Each row was made from one small tree. The marks that hang from a mark follow it in brackets, in alphabetical order. Every link used is in the known rows. Write each row's tree.
Known rows
E{T{V{A{F} H{Q}}}}: 3.246; 2.531; 4.809; 3.316; -1.594; 0.863; -5.461; -3.873; 1.104; -2.114; 1.824; 0.064; -1.839; -0.013; 5.319; -5.167; -0.506; -2.174; -4.259; 6.963; 6.159
H{Q}: 0.083; 1.437; 2.898; 1.367; -3.058; 2.683; -2.608; 0.201; -1.629; 2.266; 3.654; 0.597; -0.575; 1.339; 3.180; -5.021; -0.229; -1.795; -2.668; 2.907; 4.824
W{T{V}}: -0.240; 3.477; 3.093; 1.354; -3.307; 1.025; -4.080; -2.085; 0.828; -1.102; 2.036; 0.019; -2.207; 0.317; 3.178; -4.329; 0.143; 0.853; -2.616; 3.863; 1.921
H{Q{M} V{A T{E}}}: 1.743; 0.100; 5.321; 2.064; -1.964; 3.916; -4.067; -4.143; -3.548; 1.608; 4.554; 0.709; -0.613; 0.346; 8.313; -4.955; -0.273; 1.942; -6.906; 4.302; 4.569
V{T}: 0.183; 2.203; 0.972; 2.240; -1.848; 1.577; -3.286; -0.649; -1.692; 0.248; 2.268; -0.157; -1.963; 0.754; 3.169; -4.006; 0.020; -1.407; -4.049; 1.049; 2.801
T{E V}: -0.251; 1.940; 3.526; 1.433; -2.746; 1.935; -4.382; -0.865; -0.236; -0.798; 3.835; -0.120; 0.032; 1.071; 4.137; -4.568; -0.633; -4.655; -6.567; 3.868; 1.410
M{Q{H{V{T}}}}: 2.979; 0.855; 0.899; 2.121; -2.319; 2.545; -2.783; -2.445; -2.355; -1.216; 2.985; -0.730; -1.013; 0.213; 3.165; -3.326; -0.666; 0.661; -3.475; 4.339; 2.078
E{T{V{A{F} H}}}: 2.618; 3.969; 4.684; 3.306; -1.012; -0.093; -4.998; -3.347; 2.344; -3.557; 1.882; -0.421; -2.262; 0.083; 5.401; -4.505; -0.472; -3.534; -4.538; 6.714; 4.742
H{Q{M}}: 0.929; 1.805; 4.099; 0.353; -3.446; 2.087; -2.826; 0.018; -2.341; 2.450; 5.104; 0.612; -1.054; 1.427; 5.105; -4.831; -0.104; 0.740; -2.605; 3.235; 4.614
A{F V{H{Q}}}: 2.299; 1.996; 1.753; -0.168; -0.089; 2.162; -1.327; -2.577; 0.452; -2.716; 3.262; -0.314; -1.092; -0.029; 3.432; -5.272; -0.386; -2.167; -2.276; 1.104; 7.035
W{T{E V{H}}}: 3.602; 2.858; 5.337; 2.375; -3.572; 1.989; -5.098; -1.914; 0.227; -0.844; 2.263; -0.681; -0.821; 0.325; 4.234; -4.576; -0.306; 0.394; -6.210; 3.329; 3.150
M{Q{H{V{A}}}}: 2.023; 1.820; 4.347; 2.187; -2.435; 2.752; -1.501; -1.588; -0.886; -1.386; 3.837; -0.705; -0.623; 0.577; 4.849; -3.400; -0.615; -0.957; -2.713; 5.646; 2.559
A{V{T}}: -0.330; 1.989; -0.571; -1.173; -0.453; 1.029; -2.692; -2.334; -1.107; -1.375; 2.613; -0.125; -1.988; 0.538; 3.055; -3.992; 0.424; -1.600; -3.695; -0.679; 2.904
V{A H}: 3.350; 3.699; 7.259; 3.515; -2.067; 1.975; -1.157; 0.831; -0.200; -0.333; 3.337; -0.959; -1.428; 0.648; 6.614; -4.116; 0.100; -3.342; -2.587; 3.511; 5.679
E{T{V}}: 0.326; 3.591; 1.539; 1.099; -2.318; -0.722; -5.966; -2.326; 1.250; -1.056; 2.433; 0.227; -2.063; 1.131; 3.255; -4.183; -0.289; -3.434; -4.653; 6.430; 2.318
A{V{H{Q}}}: 3.683; 1.612; 2.592; -0.906; -1.512; 2.049; -1.785; -1.447; -1.311; -0.009; 3.724; -0.371; -0.758; 0.531; 3.990; -4.807; 0.029; -1.900; -2.100; 1.674; 6.646
H{Q V{T{E}}}: 1.274; -0.373; 1.410; 1.971; -1.828; 4.026; -4.336; -3.663; -3.012; 1.615; 3.475; 0.601; -0.009; 0.397; 4.482; -5.078; -0.629; -0.478; -6.914; 3.811; 4.418
V{A{F} H T{E}}: 3.207; 2.126; 5.675; 5.092; -0.453; 3.275; -3.334; -1.699; -0.546; -2.258; 1.819; -0.957; -1.070; -0.017; 6.176; -4.623; -0.576; -2.063; -7.886; 0.274; 5.227
Q{H{V{A}} M}: 3.042; 4.648; 6.980; -0.332; -2.024; 1.558; -1.232; -1.031; -1.358; -3.156; 5.550; -0.367; -1.789; 0.193; 7.072; -3.546; -0.244; -0.899; -3.263; 7.515; 0.610
T{E}: -0.568; 2.826; 3.779; 1.479; -2.399; 2.366; -3.348; 1.231; -0.191; 0.916; 3.962; -0.230; 0.105; 2.071; 3.557; -4.290; -0.598; -4.198; -7.236; 1.249; 2.383
E{T{V{H{Q}}}}: 4.563; 2.150; 2.959; 1.915; -2.956; 0.310; -6.215; -2.836; -0.361; 0.155; 2.481; -0.029; -1.422; 0.559; 3.934; -4.924; -0.487; -1.996; -4.086; 7.211; 5.521
Q{H M}: 3.136; 4.686; 5.214; -0.857; -3.181; 1.006; -2.267; 1.496; -1.909; -1.990; 5.290; -0.439; -1.779; 1.002; 4.172; -3.602; -0.287; -0.719; -3.312; 4.335; 0.021

Which tree is each row?
3.228; 0.260; 0.985; 0.711; 0.213; 3.158; -3.679; -3.955; -1.378; -2.296; 2.343; -0.395; -0.503; -0.239; 3.572; -5.405; -0.677; -0.871; -6.781; -1.454; 6.277	A{F V{H{Q} T{E}}}
2.666; 3.893; 4.902; 0.906; -0.615; 1.881; -1.966; -3.243; -1.513; -5.287; 4.131; -0.296; -2.641; -0.754; 6.606; -3.853; -0.492; 0.629; -4.320; 5.905; 0.828	Q{H{V{A{F} T}} M}
4.506; 1.804; 6.464; 4.480; -1.851; 3.062; -3.734; -0.668; -2.232; 0.244; 2.402; -0.962; -0.707; 0.488; 6.644; -4.316; -0.153; -1.824; -7.607; 0.644; 4.904	V{A H T{E}}
-1.536; 1.810; -0.567; -0.266; 0.846; 1.981; -3.405; -3.418; 0.448; -3.555; 2.330; -0.206; -1.168; 0.467; 2.643; -4.610; -0.594; -2.392; -7.401; -2.372; 2.766	A{F V{T{E}}}
0.474; 1.610; 1.173; 1.919; -1.067; 2.712; -3.588; -2.820; -1.363; -0.331; 3.469; -0.131; -0.688; 0.546; 4.625; -4.141; -0.591; -2.312; -7.168; 3.509; 2.595	H{V{T{E}}}
1.180; 1.696; 3.387; 0.234; -2.390; 2.387; -2.111; -2.436; -1.902; 1.282; 5.762; 0.594; -1.017; 0.620; 6.267; -4.747; -0.368; 0.529; -2.378; 6.650; 4.927	H{Q{M} V}
4.963; 1.422; 5.000; 1.447; -3.524; 1.692; -3.304; -1.571; -2.467; -0.042; 4.656; -0.324; -1.201; -0.138; 6.342; -4.891; -0.226; -0.248; -1.554; 6.478; 5.447	T{V{H{Q{M}}}}
3.950; 0.253; 5.916; 5.096; -1.227; 4.425; -3.981; -2.450; -2.061; -0.439; 1.885; -0.421; -0.329; -0.077; 6.042; -5.543; -0.667; -0.447; -7.528; 0.512; 7.040	V{A{F} H{Q} T{E}}
4.477; 0.387; 5.086; 2.394; -3.412; 3.206; -4.640; -1.394; -2.006; 0.498; 3.860; -0.380; 0.704; 0.396; 4.932; -5.330; -0.816; -3.018; -5.972; 4.815; 5.046	T{E V{H{Q}}}
-0.053; 2.846; 4.030; 1.492; -3.534; 1.914; -5.412; -2.002; 0.681; -0.536; 2.283; -0.038; -0.808; 0.822; 3.380; -4.615; -0.343; 0.236; -6.494; 2.684; 1.297	W{T{E V}}
4.360; 1.942; 3.566; -1.734; -1.865; 1.515; -1.922; -1.518; -2.003; 0.105; 4.863; -0.289; -1.081; 0.569; 5.555; -4.727; 0.224; 0.205; -1.962; 1.944; 6.381	A{V{H{Q{M}}}}
2.925; 2.714; 4.749; 4.959; -0.351; 2.314; -2.054; -1.832; -0.348; -2.802; 1.484; -0.949; -2.433; -0.448; 6.047; -4.414; -0.210; -1.540; -3.870; 1.451; 5.959	V{A{F} H T}
-1.433; 2.029; 4.073; 3.960; -0.443; 3.095; -3.617; -1.861; -0.017; -1.839; 1.809; -0.182; -1.181; 0.637; 5.094; -4.606; -0.521; -2.290; -8.208; -0.534; 3.034	V{A{F} T{E}}
-2.097; 3.722; 3.886; 2.638; 0.163; 2.210; -0.477; -2.738; 2.222; -3.287; 3.645; -0.021; -1.720; 0.064; 6.092; -4.331; -0.399; -4.014; -3.033; 5.803; 3.969	H{V{A{F}}}
3.372; 1.794; 7.082; 3.026; -2.111; 2.236; -2.559; -2.829; -0.768; -2.440; 3.918; -0.219; -1.621; -0.739; 7.849; -5.337; -0.397; -0.590; -1.793; 6.125; 6.112	T{V{A{F} H{Q{M}}}}
-0.378; 2.123; 5.352; 1.670; -0.979; 2.943; -1.328; -3.697; -0.329; -1.119; 5.015; 0.692; -1.468; -0.020; 7.771; -5.197; -0.470; 0.265; -2.650; 6.360; 5.625	H{Q{M} V{A{F}}}
2.300; 2.408; 6.933; 3.869; -1.338; 2.631; -3.328; -1.949; 0.932; -3.504; 3.113; -0.854; -0.365; -0.101; 6.706; -4.911; -0.779; -4.753; -6.488; 4.255; 4.162	T{E V{A{F} H}}
2.349; 1.668; 2.269; 1.479; -2.643; 2.398; -1.830; -1.233; -1.128; -1.158; 4.009; -0.721; -0.474; 0.636; 3.221; -3.326; -0.863; -0.877; -2.643; 5.558; 2.316	M{Q{H{V}}}
4.092; 1.812; 7.450; 3.539; -2.769; 3.116; -1.852; 0.097; -1.673; 1.514; 3.382; -0.377; -0.765; 0.551; 6.447; -5.043; 0.102; -1.762; -2.290; 3.691; 7.470	V{A H{Q}}
-0.127; 1.450; 0.302; -1.031; -0.656; 1.858; -3.816; -2.243; -1.347; -0.829; 2.834; -0.167; -0.781; 0.981; 3.234; -4.198; 0.113; -2.129; -7.147; -1.798; 2.314	A{V{T{E}}}
4.219; 2.442; 5.454; 4.343; -1.650; 2.249; -2.502; -0.853; -1.964; -0.352; 1.939; -0.921; -2.117; -0.052; 6.525; -4.137; 0.295; -1.182; -3.690; 1.869; 5.517	V{A H T}
-0.356; 2.967; 6.467; 2.393; -3.333; 2.299; -5.067; -2.283; 0.940; -0.722; 2.096; 0.056; -0.888; 0.658; 5.173; -4.610; 0.074; 0.258; -6.608; 2.896; 1.594	W{T{E V{A}}}
0.788; 1.784; 6.015; 1.104; -2.145; 2.895; -1.786; -2.697; -1.809; 1.130; 5.489; 0.671; -1.153; 0.483; 8.275; -4.824; -0.068; 0.578; -2.456; 6.784; 5.299	H{Q{M} V{A}}
1.609; 1.151; 2.486; 3.303; -0.979; 3.046; -2.107; -3.486; -0.909; -3.338; 2.437; -0.669; -1.350; -0.329; 4.445; -3.660; -0.908; 0.482; -3.650; 4.155; 2.721	M{Q{H{V{A{F} T}}}}
0.002; 3.693; 3.996; 1.931; -2.097; -0.352; -5.604; -2.696; 1.465; -1.267; 2.238; 0.234; -2.115; 0.957; 4.970; -4.186; 0.048; -3.415; -4.686; 6.482; 2.654	E{T{V{A}}}
5.172; -0.046; 6.623; 4.561; -2.543; 4.283; -4.380; -1.402; -3.655; 2.030; 2.342; -0.347; -0.014; 0.437; 6.536; -5.148; -0.215; -0.249; -7.327; 0.956; 6.561	V{A H{Q} T{E}}
